Each row was made from one path, in order. Every step used is in the known rows, and no mark comes twice. Write each row's path.
Known rows:
h, n, d, c: [ -6 -13   4  -4   5   1   0  -6  21   0   3   2   6 -14   3   5  27  -4
  -2 -11   3   3   4   6  -1  21  -2  -8  -4  -3  -6   0  14   3   4  11
   2 -11  -1]
r, g, j: [  1   0   0  -3   5  -1   4  -6  -5   1   9   2   2   4   4  -6 -11   3
  -8   6   2   3  25   3   5 -19   4  -4   2   2   0 -13   9   0  -1   3
 -10   6   3]
n, h, r, g: [ -2  -1  -5  -3   8  -4   6   3  -1  -3  11  -4   1 -16  -3  -4  -4   1
 -14  -4   3   2  20  -9  -6  -9   6 -14 -13   8   2  -1  12  -3  11  -4
  -8  19  -2]
t, y, q, d, n, h, r, g: [  1 -18  -4  -5   1  10  12  14 -12  -4   8   1   3 -22  -8   0  12   2
  -8  10   5   0  22  -8  -5  25   4 -36  -8 -11  -6   5   9  -5   3   5
 -12  20   3]
q, m: [  4   6   0   3   1  -1   1   1 -11   0   8   2   2  -1   2   7   4   1
   1   2   5  -2  15 -11   2  13  -5  -4   3   5  -1   5   2  -4   6   3
   9   8   1]
j, p: [  4   0  -2  -3   3   3  -4 -10   8   0   3   2  -4  -3   9   4   2   4
  -1   1  -1  -5  -4  -3   0   3   0   3  -9  -1  -8   5   7  -8 -11  -8
   1  -4   1]
h, r, y, p, j, g: [ 13  13 -11  -9  11   5 -12 -14   6  -2  14   2 -11  -4  -6 -14  -3   3
 -12  14  -1  -2  13   2  -7  11  -1  -9 -18   5 -11 -12  28  -4   4   3
   5  22   4]
p, j, y: [  2   0  -6   5   0   9  -1  -5  -2  -1   1   5  -5   7 -10 -11   0   5
  -2   6  -3   2   1  -8   5   1  -1   3  -6 -11  -4 -14   9   1   0   5
   8   8   3]
c, d: [ -2   0  -2   7  -3   4   2   3 -12  -1 -14   0   1  -1 -10  -4   3   3
   2   2   5   0  -6   5   1   5 -10 -20  -9  -2  -3   6   1  -1   7  -1
  -4   3   4]
k, t: [  3   1   6  -4   2   6   0   1   0  -1   3   2   1  -4  -7  -1  -7  -2
   2  -1  -1   0 -14   3  -5  -6  -1 -14  -7   3   2  -4  -4  -6   2   8
  -1   2   1]
d, n, h, r, y, t, k: [  6  -9   5 -17   6   4   3   0  -7  -5   8  -5   4 -17  -3  -1 -14  -1
 -10  14  -7   9   3 -20  -1  17  13 -17 -22 -13   3   0  -7   6   2   8
  13   4   1]
n, d, c: [ -4 -18   2  -1   5  -3   1  -5  11   1  -9   0   4  -2   6   0  16  -3
   0  -5   2  -3   1  13   0  23   5 -17  -1   1  -4  -3  10   0   6   3
  -7  -5   0]
c, d, n, h, r, g, j: [ -3  -6  -7  -3   7   4  11   3 -13  -4  -5   2   3 -16 -13  -8  -5   3
 -13   2   6   3  22   3   2  -7   1 -29 -19   5  -8  -1  15   5  15   7
  -6  15   3]
g, j, y, t, w, k: [  7 -17   1  -9  -1   4   2  -7 -21  -3  10  -5  -3   8  -6  -8 -10   4
   0  11  -6   3  -7 -14   6 -17   7   4  -6 -12   7 -18  -8  -4 -23  -2
  17  10   5]
j, y, t, w: [ 10 -11   6  -2  -4   4   0   1 -11  -2   5  -6   0  -1 -12   1  -5   2
   2  10  -5   3 -13 -15   2   1  -1  -5  -9 -18   6  -8  -5  -6 -23   0
   6  -2   2]
g, j, y, p: [  7   2  -4   0   0   7   1  -5   1  -1  19   2  -1  -3   7  -3   4   4
  -7   8  -4  -8  -3   2   4  -8  -2   5 -10   3 -10  -7   9  -8  -3   1
   8  -3   1]
c, d, n, h: [ -8  -3  -4   6  -2   9   8  10  -4  -2 -10   2   6 -14  -8  -2   9   5
   1  -7   3  -1   0   2   1  14  -5 -20 -16  -7  -7  11   0   4  12   7
  -1   1   0]
t, y, p, j: [  2   2  -5   4   2  19  -6  -9   6   0  15   7  -2   0   0  -4  11   1
  -2   3   2  -3  14   0  -3  15   1  -4  -6  -3  -5 -12  12  -9   6   2
   8   6   3]
p, j, y, t: [  3 -11   2  -2   6   7   1  -2  -3  -1  -4   2  -8   3 -13 -12  -9   1
  -2  10  -6   2 -12  -7   3   0   6   2  -6 -16   2 -20   1   6   1   9
   5   4   5]
h, r, g, j, y, t, w: [ 15 -15   3 -11   5  -2   3  -6 -20  -3   9  -7  -3  -1 -17  -6 -18  -1
 -12  18  -1   6  10 -14   3 -21   6 -14 -11  -6   6 -20  10  -5 -18  -1
   2  13   6]
j, y, q, m, g: [ 13   1   2   1  -2  -3   3   6 -15   0  15  -2  -4   9  -2  -4  11   3
   0  21   1  -3  17 -18   4  18  -5 -14   2 -12  -6  -2   4 -13  -7   5
  14   9  -3]
g, j, p, y, q, d: [  6 -10   0  -3   6  -5   5   0  -6   0  13   6 -11  -2  15   3  18   8
  -3   6   3 -10 -26  -1   9  12   3 -19 -17 -19 -23   3   9 -10  -6  -3
 -14   3  10]
t, y, q: [  4  -9   4   2  -2   2   3   7  -4   0   0   1  -3   4  -8   1   4  -1
   1   9   2  -1  -6  -4  -3  16   3 -14   4 -12   0  -5  -1  -8  -1  -1
  -1  -1   1]
y, p: [ 1  4 -1 -1  0  4 -2 -2  6  1 13 -1  2 -8 13  2 13 -1 -1  2 -1 -5 -2  6
 -4  5  1  1 -9  6 -6  1  5 -7  4 -2  1 -3  0]
d, c: [-2 -3  4 -3  5 -3  1 -4  3  1 -2  1 -1  6  6  3  4 -4  1 -1 -2  2  3  9
 -2 20  2 -7  1  6 -3 -5 11  0  2  0 -1 -4 -1]
j, p, y, q, m: [ 13  10   3   1   4 -13   1   2  -5   2  17   2 -10  -1  16  11  18   7
   0   7   3  -7 -14 -25   4  31   4  -9 -14 -18 -17   5  10 -15   3  -5
  -1   3   5]
n, h, r, g, j: [ -2  -6  -4  -6  12  -5   9   1  -3  -3  11   0   0 -11  -4  -6 -10   0
 -18  -3   4   1  23  -1   0 -24   8 -15 -11  12  -2  -7  16  -1  12  -1
  -6  18   0]
w, t, y, q, d: [ -1 -26   5   0   1   8  10  12 -12  -2  -2   3  -2   0 -16   0   6  -5
   9   4   2  -8  -2  -2  -4  19  -7 -30   2 -12  -1  -7  -9  -9  -7   9
  -6   2   7]
m, q: [  4  -8   5  -1  -3 -10   2   4  -5   1  -2   1  -2  -2   0   5   8   2
   0   9  -1   0 -14   2   0   1   2   1   9   0  -1  -3  -3  -6   0  -1
   6   3   0]
v, d: [ -2  -7   0   1  -5   6   1   0   7   0 -10  -1   0  -6   4   1   7  -2
  -3   0   4  -5 -17   6   2   8  -7 -14  -2   3   0   6   1  -2   1   6
 -10  -2   2]
p, j, y, q, d: [ -1 -19  -3   3  -1   6   6   7 -14  -1  -2   5  -6   2  -9 -12  15   7
   1  18   0   0 -17   1   5  14  -5 -21 -10 -18 -13  -8   7  -3   3   7
  -3  15   7]
m, q, y, t: [  7 -14  11  -6   1  -2   4  12  -7  -1   5  -1  -4  -4  -8   8   4   1
   0   7  -4  -5 -28  -9   0  15   7  -2   9 -13   5  -6  -9  -1  -1  -3
   9   3   2]
k, t, w: [  7  -2   8  -3  -3   6  -3   0  -9  -1   7  -1   5  -1 -12   3  -1  -1
   5   0   2   5 -13  -2  -4  -6  -4 -22 -12  -2   3  -4  -3 -14 -13   3
   4   3   2]
r, g, j, y, t: [  7  -7   4  -6   6   3   6  -3  -7  -1   9  -1  -2   1  -4  -9 -22   4
  -9  16  -5   1   9  -7   6 -18   6  -1  -1 -11   6 -21   3   3  -8   7
  -9   3   5]
k, t, y: [  7   1   4   0  -1  18  -2   0   0  -2   8   5   2  -2 -13   2  -9  -1
   1   0   1  -2  -1  -5  -5   7  -3 -17   1  -3   6  -5  -4 -10  -5   6
   2   2   2]
h, r: [ 4 -5 -3 -7  4 -5  0 -2 -5 -2 -4 -3 -4 -5 -8 -1 -4 -6 -6  3  1  0  0 -2
 -3 -3  3 -4 -5 10 -1  1  7  0  5 -4  6  9  0]
q, d, n: [ -2  -7  -4  -2  -3  12   2   3  -7  -1  -3   4   5 -10   4   3  12   2
   4   5   1  -1   9   5   3  18  -4  -8   0  -7  -7  11  -4   7  -7  10
  -3   3   4]
n, h, r, y, t: [  4  -7   3  -8  10  -5   5  10   1  -4   8  -5  -4 -20 -12  -3 -11  -2
  -9   0  -4   1  -6  -7  -9  -2   6 -20 -12  -2   6   0   0   4  10  -1
   1  10   1]

Write each row's path:
[  7   9  -9   0   6  19 -11 -16  13   0  14   6  -7   5   0  -9  -1   4
  -7   6   4  -8  18  -2  -3  20  -2  -1  -7  -4  -7 -15  20 -10  -5   7
   3  12   2] => t, y, p, j, g
[  7   1  -9  -7   6   8   7  -1   2  -3  26   1   2 -22   5  -6   3   4
 -19   7  -3  -3  26  -8   0  -6   7  -3 -21   5 -12  -7  20  -4   4   6
   5  10  -1] => d, n, h, r, g, j, y, p
[ 14  -5   5  -4   8   2   2  -4 -13  -1  17   1  -5  10  -3  -4  -9   0
  -6  15   0  -4  25 -14   9  -2   1  -5   5  -7   2 -11   0  -3 -12  13
  18   4   0] => q, m, g, j, y, t
[  0  -7  -2   0   3   1   8  11   4  -1  15   4  -4 -20  18   7  29  10
  -1  -3   0  -9 -20 -12   2  36   5 -19 -25 -30 -23  15   4  -6  -2   1
 -15   1   4] => j, p, y, q, d, n, h
[  3   9  -7  -4  10   8  -8 -15  12   1   9   4  -7   2   5 -11   2   3
  -7   6   2  -6   6   7  -2  10  -1   3 -14   2 -12 -14  20  -5   2   8
   0  11   2] => y, p, j, g
[  4 -16   7  -2  -2  16   5  13 -12  -2   5   4   1  -5 -12   2   6   0
   5  10   4  -5 -20   4  -5  18  -7 -41  -4 -11  -3   1  -6 -13  -2   7
  -9   8   6] => k, t, y, q, d
[  8  12 -13  -9  12  10  -5  -6  15  -3  18   5  -7 -18  -3 -12   3   6
 -14   5  -2  -3  20  -1  -7  20   3 -10 -25   1 -15  -6  27   1   8  12
   7  20   1] => d, n, h, r, y, p, j, g
[ 19   4   0  -8  13 -17   4  -6 -15   0  22   2 -14  -2  11   4   4   4
 -14  16   6  -5   8 -24   5  10  10 -16 -16  -6 -17  -7  25 -15   7  -6
  -5  18   8] => h, r, g, j, p, y, q, m
[  6   2   7  -2   6  -8   1   4   1   0   7  -3  -7  -3   3   1  -3  -2
  -1  -2  -4  -2 -18 -14   1   9  10   3  -6 -22   4  -8  -5   6   1   4
 -11  -3   4] => p, y, t
[  4 -15  -1  -2  -8   8   8  13 -13  -1  -3   3   0  -7  -4  -1  15   6
   4  20  -4  -1 -12  -1   4  26  -4 -13  -6 -21 -12   5  -2   1  -9  10
  -2   2   4] => j, y, q, d, n
[  5  -5   3   0  -5   1   1   9  -7  -1  10   2  -2  -1  -5   9  14   5
  -1   4  -1  -5 -15  -9   2  16   1  -2   9  -8  -1   0   0  -6  -1  -7
  12   7   1] => m, q, y
[ -2   2  -3   0   5   8  -4  -7   5   1  10   4  -2  -2   7  -7  14   0
  -2   2   0   0   2   9  -2   3   3   0 -11   3  -9 -10  12  -5  11   3
   5   4   3] => y, p, j
[  5   2  -1  -6  -2  18  -3  -6  -7  -3  10   2   1   2  -6  -5  -8   2
   3   0  -1  -1   3 -11  -6   2   4  -8   2  -1   9 -10 -10  -9  -6   0
  10  14   3] => w, k, t, y
[ -7  -8  -2   1  -4  10   7   8  17  -2  -6   2   4 -20   7   3  13   1
  -5  -9   2  -5  -9   2   1  18  -2 -14  -9  -2  -5  12   0   3   6  15
  -9  -5  -2] => v, d, n, h
[  7 -13   4   0   1   8  -1  -3 -11  -2   1  -1  -4   7 -17  -8  -3   2
   1  10  -4   7 -10 -13   4   0   2  -6 -12 -21   3 -19   3  -3 -15   6
  10   6   6] => p, j, y, t, w
[ -2 -17   1  -7   8  -8  11  16  -9  -3   8  -1  -4 -16  -3   1  18   0
  -5   6   0   1  -7  11  -9  33  -1 -50 -15   3 -12   8  17  -6  15  -4
 -10  17   2] => n, h, r, y, q, d, c
[ 12  -5   4  -7  10  -6   1  -8  -5   2  15   4  -8  12  11   1   9   2
  -3  18   6  -7  17  -3   7   4   2 -17  -3   0 -17  -2  12 -18  -9   1
  14   2   0] => y, q, m, g, j, p
[ -2 -33   1  -7   6  10  16  17  -8  -5  -3   2  -2 -19 -21   1  10  -7
   1  -1   1  -8   3  -8  -8  25   0 -34  -9  -7  -6  -1  -3  -4   2  14
   3   8   3] => w, t, y, q, d, n, h, r
[ -1   0  -2   3  -5  10   2   3 -10  -1 -17   2   3  -4  -9  -2   5   2
   5   4   2   2   0   5   3  18  -5 -13  -8  -7  -6   7   0   7   3   7
   0  -2   3] => c, d, n
[ 13  -5   4 -10   5   9   2  -4 -21  -1  23   4  -4  16  -2  -8   0   0
   2  15   6  -3  24 -11   1   4   5 -26   8  -1   0 -17  -4 -18  -4  10
  23  21   1] => w, k, t, y, q, m, g, j
[  5 -13   9  -5   0  -2   0   1  -9   0   0  -6   1  -1  -8   3  -3  -3
   3   4   0   4 -11  -4  -2  -1   4  -8  -6 -11   7  -5  -7  -3 -15   0
   1  -2   2] => y, t, w
[ -5  -9  -1  -1   0   3  -1  -3  18  -2   5   1   7 -21  -4   2  23   1
  -2 -10   6   1   1  -3   1   1  -5  -1  -5  -9  -4   5   3   3   2  10
   3  -7   0] => h, n, d
[ 19  -4   8  -7   9  11  -2  -8  -7   0  24   9  -6   9  -1   4   0   1
  -2  16   8  -9  15  -7   2  11  -1 -34  -3  -3 -11  -8   9 -27 -14   7
  16   4   2] => k, t, y, q, m, g, j, p
[  0 -13   6  -8   3   4   3 -10  -9  -2   0  -2   3   9  -2  -3 -12  -6
   2   4  -3   2   5 -16   4   2   2  -7 -12  -4   5 -15 -12  -5  -9   8
  11  -5   3] => w, t, k
[ -6  -2  -1   0   1   5   6   8   9  -1   3   2   5 -13   3   2   6   3
  -2  -8  -2   0   7  -3  -1   9   5   0  -7  -5  -4   5  -2   5   4   9
   3  -3  -3] => d, n, h
[ 13   6  -4   2   2   4   0  -6 -13  -2  21   4  -3  12   0  -4   0   4
  -6  12   3  -4  39 -16  12  -2  -6  -6   5  -2  -4  -5   8  -8 -12   9
  21   9  -1] => q, m, g, j, y
[  3 -22   3  -9   3  16  11  18  -9  -5   4   4   1 -25 -17   3  10  -2
  -2   5   4  -5 -12  -1  -9  25   0 -45 -16  -5  -9   7  -1  -8   7  13
   0  14   2] => k, t, y, q, d, n, h, r
[  2   4  -7  -3   9   5  -6 -12   6   0  -4   4  -9  10  -7 -13 -10   4
  -5   4   2  -1   7   1   3   4   0   2  -5  -4  -6 -15  15   2  -2  10
  -2  13   2] => p, j, g
[ -1  -6  -1  -3  -7  11   1  -1   9   0 -13   2   2  -9   5   2   9  -2
  -1   3   2  -2  -9   5   3  20  -3  -8  -1  -3  -3   8   0   5  -3  14
  -6  -8   2] => v, d, n
[ 17  12   2  -1   5  -9  -3  -4  -3   2  26   1 -11   7  18   4  21   5
  -1  10   4  -7  10 -25   4  30   4 -13 -10 -21 -16   4  10 -19  -8  -2
   3   5   0] => j, p, y, q, m, g
[  5  -5   0  -8   3  -7   8  17   0  -2   5  -1  -3 -18 -10  -3   6   1
  -6   9  -4   4  -5  -4  -7  18   8 -22 -12  -9  -8   4   7   2  12   3
   3   8  -1] => d, n, h, r, y, q
[ -1 -24  -3  -4   1  10  11  17  -9  -5   1   2   0 -20 -11   4  16   0
  -4   5   4  -5   0  -4  -5  30   2 -32 -10  -9 -10  12   3  -2   6   5
  -1  13   1] => t, y, q, d, n, h, r
[ 10  -7   3   1   1  -7   9   8 -17   0  10   4  -6   6  -4   1   2   5
  -2  18   2  -4  -6 -11   9   6  -3 -12   0  -4 -10  -7   6  -9   6   6
  13   6   3] => g, j, y, q, m
[  6 -18  -1  -3   0   3   6   4 -14  -1  10   2  -5   9  -2 -12  11   4
  -3  21   1  -4   7   5   9  -1  -5 -25  -1 -12 -12  -4   4  -7 -16   8
   1   8   2] => m, g, j, y, q, d
[ 13   6   5   0   7 -16   4   4 -13   2  24   3 -10  16  10  -2  13   1
  -4   9   6  -3  17 -15   9  12   6 -16   1 -15 -10  -9   9  -9   3   9
   5   8   1] => p, y, q, m, g, j
[  8   6   3  -1  -1  22  -5  -3   5  -1  21   3   4 -10   0   4   4  -2
   0   2   1  -7  -4   1  -9  11  -3 -16  -9   3   0  -3   1 -17   0   4
   4   0   2] => k, t, y, p
[ -2 -22   1   0   4   4   7   3 -11   1  -4   6  -8   8  -3  -8  20   3
   2  16  -2   2 -13  11   3  33  -2 -29  -9 -11 -16 -13  18  -3   5   7
  -3  10   6] => p, j, y, q, d, c
[  1   5  -4   1   2  18  -4  -2   4  -1  21   6  -2   1   4  -3  19   2
  -3  -4   0  -6   1  -3  -1  18   1  -3 -11  -4 -10  -7  14  -6  11  -4
  11   9   3] => q, y, p, j
[  7  -1   9  -7   4  -4   0  -7  -9  -2  10  -6  -3   3  11   1  -8  -1
  -4   8  -4   3 -16 -27   8  17  14  -1 -17 -27   5 -10 -12   2  -4   5
  -2  -3   4] => p, y, t, k
[ 10  -1   9   0   1  -6  -1   2  -7  -1  12  -6  -4   0  -2   5   3   0
   2  -3  -1   2 -15 -20   1  10   8  -5 -12 -26   5  -7  -4  -3 -14   1
  -7  -1   4] => p, y, t, w
[  4  -4   0   0   0   8  -2   1  -1   0  19   7  -4  -2   2   2  27   5
  -3   5  -1  -6 -14  -1   0  19   4  -2  -3  -5 -10 -11  11 -11  11  -4
  17  12   3] => m, q, y, p, j
[  4 -14   4  -7   4  12  -1 -13 -13  -3   1  -1  -3   9  -5 -12 -15   2
  -5  22  -7   7  -9 -20  10   7   8  -2 -17 -21   3 -23  -4   1  -5   9
  14   4   5] => p, j, y, t, k
[  1   2   0  -9   1   8  -1  -4  -8  -1   6  -1   0   0   0  -7  -5   1
   4   0  -3   2  -9  -2  -5  -9   4  -4  -5   5   5  -9 -10  -4   0   2
   7  13   2] => w, k, t
[  8  -4   1 -10  21  -9   6  -7   6  -3  22  -2 -11 -17   8  -2 -10   3
 -20  -5  -1  -6   2 -18   1 -11  19 -10 -26  -9  -7  -9  17  -4   3  -4
 -14  11   5] => n, h, r, g, j, p, y, t
